Each row was made from one small tree. The marks that hang from a mark follow it in brackets, in alphabetical order. Every link used is in the known rows. Write each row's tree.
Known rows:
nede[patu[diso mife misiv nunot sopeva vulel zunib]]: 1.90,6.53,2.01,1.74,-2.73,1.92,4.81,1.34,-4.79,0.54,-1.65,-0.97,0.59,1.86,-0.47,0.09,2.67,1.85,-3.18,3.71,-2.18,1.22,0.92,0.38,0.14,0.30
misiv[patu]: 0.23,1.38,0.05,0.37,-0.31,0.24,-0.80,1.88,0.39,0.71,-2.21,-1.49,0.52,-0.44,-1.61,0.21,1.03,0.12,0.13,1.27,-1.78,-0.15,1.06,1.35,-1.97,0.63
fufu[patu[misiv nunot zunib]]: 1.38,2.11,1.03,0.64,-1.74,0.85,-0.21,1.89,-1.66,1.20,-2.70,-1.43,1.55,1.16,-0.63,0.57,1.29,0.57,-1.14,4.44,-1.12,0.97,0.38,-0.02,-0.22,-0.01
vulel[patu]: 0.75,1.51,-0.34,0.54,-0.97,0.24,-0.27,1.75,-0.49,0.63,-2.05,-1.08,0.53,0.42,-0.66,1.12,0.52,-0.63,-0.27,0.61,0.18,-0.49,0.41,0.30,-1.12,1.40
zunib[patu[diso menip mife misiv nipu sopeva vulel]]: 0.83,5.71,0.85,1.76,-2.32,-0.21,4.71,0.09,-5.52,0.96,-0.06,-0.11,0.97,0.84,-0.68,0.35,2.07,1.66,-3.31,3.30,-0.37,0.82,0.25,0.54,-0.24,1.44
menip[patu[misiv vulel]]: 1.40,3.38,0.38,0.39,-1.99,0.78,1.36,0.72,-2.47,0.89,-1.30,-0.96,0.97,0.37,-0.70,0.68,0.24,0.41,-0.61,0.02,-1.50,1.26,0.10,0.94,-0.95,-0.19
vulel[patu[diso mife nipu nunot zunib]]: 1.63,3.65,1.01,0.88,-2.76,0.00,3.98,1.60,-2.82,0.21,-0.65,-0.98,2.07,1.16,-0.39,1.52,1.88,0.40,-2.15,3.40,-0.03,0.99,0.44,-1.15,-0.15,2.13
fufu[gazi patu[nunot sopeva zunib]]: 1.73,1.09,1.23,0.46,-0.79,0.92,-0.94,1.25,-0.50,-0.68,-3.24,-1.63,0.81,1.71,-0.77,-0.02,1.54,0.51,0.72,5.84,-0.06,-0.13,0.73,0.45,0.14,1.78
patu[misiv nunot sopeva vulel]: 1.95,4.69,0.47,1.46,-2.28,0.71,2.28,2.24,-2.77,-0.48,-2.07,-0.68,0.14,1.60,-0.41,-0.16,1.58,1.83,-0.86,3.04,-1.79,0.29,-0.73,1.29,-0.31,-0.26
zunib[patu]: -0.49,1.63,-0.80,0.10,-0.12,0.50,-1.45,0.22,-0.66,1.51,-1.42,-0.80,0.38,-0.01,-1.50,0.00,0.91,-0.38,-0.86,1.14,-0.80,-0.22,0.54,0.42,-1.18,1.18
zunib[patu[misiv sopeva]]: 0.04,3.18,-0.98,0.92,-0.31,0.48,0.50,0.04,-2.49,1.42,-2.28,-0.22,-0.57,1.03,-0.60,0.12,1.34,0.84,-0.92,2.75,-1.47,-0.51,0.11,0.74,-0.70,0.28
vulel[patu[misiv nipu zunib]]: 0.63,2.42,-0.15,0.62,-1.85,-0.40,2.51,1.41,-2.36,0.83,-1.66,-1.10,0.96,1.06,0.46,2.24,1.31,0.13,-1.55,3.16,0.02,0.34,0.92,-1.16,-0.41,1.22
nipu[patu[menip mife misiv nunot sopeva vulel zunib]]: 1.81,5.37,1.85,1.69,-3.03,2.21,3.15,2.66,-4.30,-0.74,-2.59,-1.32,2.15,2.37,0.25,-0.36,2.96,1.95,-3.58,5.74,-1.77,1.35,-0.42,-1.60,-0.23,0.52
nede[patu[sopeva]]: 0.03,1.87,0.57,0.55,0.22,1.26,-0.58,0.51,-0.64,1.22,-2.41,-1.23,-0.57,1.03,-0.30,0.19,1.46,0.46,-0.89,2.28,-0.94,-1.01,1.01,0.77,-1.54,1.47
patu[diso menip mife misiv nipu sopeva vulel]: 1.76,5.49,1.81,1.72,-2.95,-0.56,5.49,1.36,-5.06,-0.28,-0.07,-0.55,1.47,0.96,0.11,0.78,1.96,2.09,-2.92,3.10,-0.03,0.58,-0.52,0.96,0.08,1.02
nura[patu[diso nipu vulel]]: 1.08,3.68,0.36,0.50,-3.42,-0.70,2.25,0.72,-1.17,0.01,1.08,-0.34,0.28,-0.01,-1.81,1.58,0.85,-0.17,-1.75,1.17,0.08,0.72,0.07,1.25,-1.31,2.24
vulel[patu[diso nunot]]: 1.76,2.98,0.27,1.21,-1.74,-0.22,0.86,1.67,-1.64,0.82,-1.65,-0.70,0.29,0.88,-1.03,0.52,0.68,-0.05,-0.61,1.37,0.29,-0.12,0.06,0.82,-0.51,1.21
zunib[patu[menip mife misiv nipu nunot sopeva vulel]]: 1.24,5.41,0.97,1.40,-2.08,0.64,3.25,0.94,-4.95,0.58,-1.26,-0.73,1.52,1.47,-0.61,-0.27,2.43,2.52,-3.04,4.78,-2.04,1.17,-0.03,-0.27,-0.57,1.31
nura[patu[menip mife nipu nunot sopeva zunib]]: 1.64,3.13,1.65,-0.25,-2.87,1.13,2.39,1.50,-2.43,-0.43,-1.44,-1.13,2.51,2.33,0.05,1.10,2.99,2.20,-2.43,6.34,-2.01,1.14,-1.25,-1.08,-1.13,3.25
sopeva[patu[menip nunot zunib]]: 0.41,2.44,0.95,0.88,-0.80,1.58,-0.21,1.95,-1.12,0.60,-2.44,-1.68,2.42,1.03,-0.45,-0.31,2.60,1.01,-2.61,4.79,-1.49,0.36,0.21,-0.05,-0.50,1.96
patu[zunib]: 0.23,1.27,0.39,-0.17,-1.17,0.76,0.23,1.70,-0.48,0.01,-1.40,-1.34,1.49,0.69,-0.13,0.82,1.51,-0.05,-0.98,2.14,-0.41,0.13,-0.10,-0.12,-0.56,1.12
sopeva[patu[nipu]]: -0.54,1.91,-0.35,0.88,-0.31,-0.04,0.28,0.69,0.27,0.74,-0.83,-1.24,0.90,-0.32,-0.89,0.97,1.57,0.04,-1.88,2.76,-0.72,-0.78,1.06,0.32,-1.17,1.76
nipu[patu[diso mife misiv sopeva vulel zunib]]: 1.28,5.83,0.93,2.08,-3.33,1.44,4.98,1.58,-4.05,-0.67,-1.10,-0.43,0.89,1.39,-0.35,0.62,2.29,0.63,-3.22,3.48,-0.47,0.90,0.34,-0.69,0.06,-0.07
sopeva[patu[diso menip nunot zunib]]: 0.72,3.36,1.21,1.45,-1.27,0.89,1.12,1.52,-1.97,0.95,-1.67,-1.24,2.11,0.91,-0.64,-0.29,2.49,0.85,-3.02,4.50,-0.60,0.37,0.22,0.64,-0.04,1.99
nunot[patu[diso mife misiv nipu sopeva vulel zunib]]: 1.27,6.10,0.91,1.64,-3.41,0.61,6.32,1.06,-4.26,-0.31,0.43,-0.59,1.59,0.91,0.79,0.84,2.27,0.72,-3.26,3.33,-0.71,0.45,0.14,0.99,0.55,1.78
misiv[patu[diso menip mife nunot sopeva vulel zunib]]: 1.99,4.88,2.15,1.83,-2.82,1.47,4.45,2.77,-3.45,-0.61,-1.74,-1.14,2.30,1.26,-1.10,-0.49,3.01,1.97,-1.97,4.47,-2.02,1.81,0.29,1.06,-0.90,1.74
sopeva[patu[menip nipu nunot]]: 0.26,2.30,0.87,1.07,-0.43,0.19,-0.23,1.26,-0.99,0.90,-1.53,-1.56,1.83,0.48,-0.62,-0.05,2.13,1.24,-2.55,4.65,-1.09,-0.23,0.34,0.10,-1.00,2.33

Write each row's tree:
1.70,4.00,1.91,1.25,-2.38,2.18,3.07,3.23,-2.55,-0.89,-2.52,-1.63,2.63,1.37,-0.83,-0.48,3.14,2.08,-1.60,4.80,-2.85,1.77,0.31,0.40,-1.35,1.71  misiv[patu[menip mife nunot sopeva vulel zunib]]
1.73,4.00,0.89,0.38,-1.83,0.23,2.59,0.05,-3.77,1.51,-1.06,-0.73,1.45,0.31,-0.63,0.81,0.48,0.75,-1.40,0.00,-1.45,0.90,-0.33,0.78,-0.36,-0.37  menip[patu[diso mife misiv]]
1.41,2.70,0.89,0.67,-2.51,1.26,3.41,0.64,-2.00,-0.40,-0.79,-0.81,1.78,1.94,0.01,0.74,1.88,1.15,-0.70,4.40,-1.10,1.90,0.00,-0.62,-1.34,2.48  menip[patu[nipu nunot sopeva vulel zunib]]
0.30,3.31,0.83,0.52,-0.95,0.32,0.61,0.24,-3.20,1.67,-0.76,-0.80,1.70,-0.01,-1.40,-0.30,1.51,0.41,-2.57,1.25,-0.26,0.30,0.06,0.60,-0.54,1.64  zunib[patu[diso menip mife]]
1.20,2.74,-0.29,1.55,-1.36,-0.12,2.23,1.21,-1.73,0.40,-1.67,-0.13,-0.32,1.13,-0.36,1.06,0.90,-0.19,-0.19,1.46,1.04,-0.81,0.05,1.14,-0.73,1.79  vulel[patu[diso sopeva]]
1.52,3.49,2.18,0.84,-1.89,0.87,2.05,2.36,-2.71,0.55,-2.05,-1.66,2.75,0.63,-1.09,-0.34,2.56,1.53,-2.06,3.73,-2.04,1.35,0.39,0.52,-0.79,1.32  misiv[patu[diso menip mife nunot zunib]]
1.02,5.69,-0.19,2.12,-2.24,-0.55,3.92,-0.01,-4.15,0.93,-0.37,0.26,-0.54,1.25,-1.21,-0.03,1.66,1.50,-2.11,3.96,-0.83,0.61,0.41,0.93,-0.35,0.90  zunib[patu[diso misiv nipu nunot sopeva vulel]]
0.56,2.91,1.19,0.18,-2.24,-0.33,3.59,0.93,-2.19,0.02,0.41,-1.03,2.20,0.37,-0.29,1.47,1.97,0.42,-2.36,2.62,0.22,0.64,0.08,-0.54,-0.05,1.59  patu[diso mife nipu zunib]
1.07,3.81,1.24,1.20,-2.10,0.51,0.82,1.47,-2.21,0.49,0.01,-1.18,1.59,-0.24,-0.19,-0.63,0.92,-0.44,-2.29,0.42,0.67,-0.35,-0.08,2.62,-0.29,2.49  nunot[patu[diso menip vulel]]
1.11,1.38,0.63,-0.19,-1.06,0.04,0.06,0.11,-0.98,1.14,-1.07,-1.24,1.51,0.84,-0.52,0.49,0.68,0.74,-0.33,2.41,-1.23,0.79,-0.04,-0.29,-1.59,1.69  menip[patu[nipu nunot]]
0.99,1.81,1.40,0.80,-2.69,0.62,1.21,2.05,-0.64,0.00,-0.58,-1.45,2.15,0.57,-1.18,0.94,1.50,-0.02,-1.40,4.67,0.05,1.71,1.05,-0.41,-0.98,2.02  fufu[patu[nipu nunot vulel zunib]]
1.71,3.13,1.52,0.10,-2.83,0.53,0.44,1.45,-2.09,0.61,-1.30,-0.89,1.67,1.59,-0.79,0.43,1.89,0.95,-2.21,3.88,-0.74,1.05,-1.15,0.53,-0.58,2.39  nura[patu[diso menip nunot zunib]]
1.33,2.97,1.48,1.26,-1.42,-0.93,2.09,0.99,-2.64,0.26,-0.83,-0.64,0.94,1.67,0.24,-0.01,1.87,1.91,-1.54,4.78,0.62,-0.35,-0.91,0.80,-0.60,2.38  patu[diso menip nipu nunot sopeva]
1.76,6.57,1.86,2.06,-3.02,1.52,4.40,2.23,-4.69,0.25,-1.28,-1.23,2.73,0.79,-0.92,-0.14,2.84,1.73,-4.43,3.93,-1.98,1.61,0.23,0.60,0.66,0.50  sopeva[patu[diso menip mife misiv nunot vulel zunib]]
0.55,2.18,1.29,0.75,-0.74,0.16,1.98,1.70,-1.63,0.16,-1.92,-1.45,1.79,0.41,-0.41,0.47,2.37,1.70,-1.20,4.09,-1.70,0.02,0.53,0.35,-1.97,2.12  misiv[patu[menip mife nipu sopeva]]
1.17,3.09,0.71,0.34,-1.84,0.24,2.40,-0.05,-3.26,1.64,-1.20,-0.71,1.21,0.91,0.01,1.08,0.78,0.36,-1.28,1.46,-0.69,1.11,0.10,0.42,-0.21,0.20  menip[patu[diso misiv zunib]]
1.40,4.22,0.97,0.55,-2.93,1.25,5.63,0.53,-3.99,-0.15,-0.75,-0.81,2.13,1.44,0.36,1.62,1.94,1.45,-1.73,3.31,-1.76,2.07,0.12,-0.77,-0.72,1.04  menip[patu[mife misiv nipu sopeva vulel zunib]]
0.93,2.31,2.00,0.27,-1.51,0.61,1.67,2.30,-1.96,0.36,-1.92,-2.19,3.22,0.65,-0.67,0.22,2.80,1.81,-2.08,5.10,-2.38,1.44,0.73,-0.86,-1.41,2.04  misiv[patu[menip mife nipu nunot zunib]]
1.66,4.51,0.68,1.35,-2.81,0.90,4.83,0.29,-4.03,0.37,-0.96,-0.10,0.76,1.60,0.04,0.94,1.23,0.81,-1.04,2.22,-0.57,1.59,0.00,1.03,-0.31,0.55  menip[patu[diso misiv sopeva vulel zunib]]
2.35,4.63,0.74,0.53,-2.86,0.89,2.21,1.14,-2.04,-0.12,-1.24,-0.21,0.53,1.58,-1.41,0.51,1.76,1.47,-1.43,2.93,-2.05,0.27,-1.48,1.20,-0.81,1.45  nura[patu[diso mife nunot sopeva]]
0.25,3.68,1.15,1.20,-1.66,0.85,2.27,1.73,-1.77,-0.07,-0.23,-1.64,2.77,-0.44,-1.14,0.58,2.29,0.83,-3.54,2.61,-1.02,0.54,0.81,0.13,-0.96,2.22  sopeva[patu[menip mife nipu vulel]]
1.65,3.67,1.16,1.24,-3.00,0.59,4.73,0.26,-2.84,-0.09,-0.05,-0.31,1.39,1.83,-0.19,0.69,1.72,1.01,-1.07,4.03,-0.22,1.90,0.03,0.10,-0.89,2.46  menip[patu[diso nipu nunot sopeva vulel zunib]]
0.51,4.82,0.60,1.24,-1.83,0.45,3.48,0.54,-4.63,0.60,-0.87,-0.68,1.36,0.95,-0.49,0.32,2.21,1.83,-2.99,3.71,-1.23,0.82,0.27,-0.13,-0.66,1.48  zunib[patu[menip mife misiv nipu sopeva vulel]]
1.25,3.07,0.77,0.49,-2.18,1.01,3.73,0.40,-2.19,-0.38,-0.20,-0.83,1.84,0.73,-0.49,1.11,1.38,0.85,-0.88,1.77,-1.14,1.33,0.06,-0.10,-1.62,1.97  menip[patu[mife nipu sopeva vulel]]
1.72,6.19,1.70,1.71,-3.21,1.55,4.92,1.75,-5.08,-0.13,-0.79,-0.93,2.22,1.19,1.01,-0.07,2.40,1.08,-3.47,3.10,-0.74,0.46,-0.61,1.58,0.74,1.70  nunot[patu[diso menip mife misiv sopeva vulel zunib]]
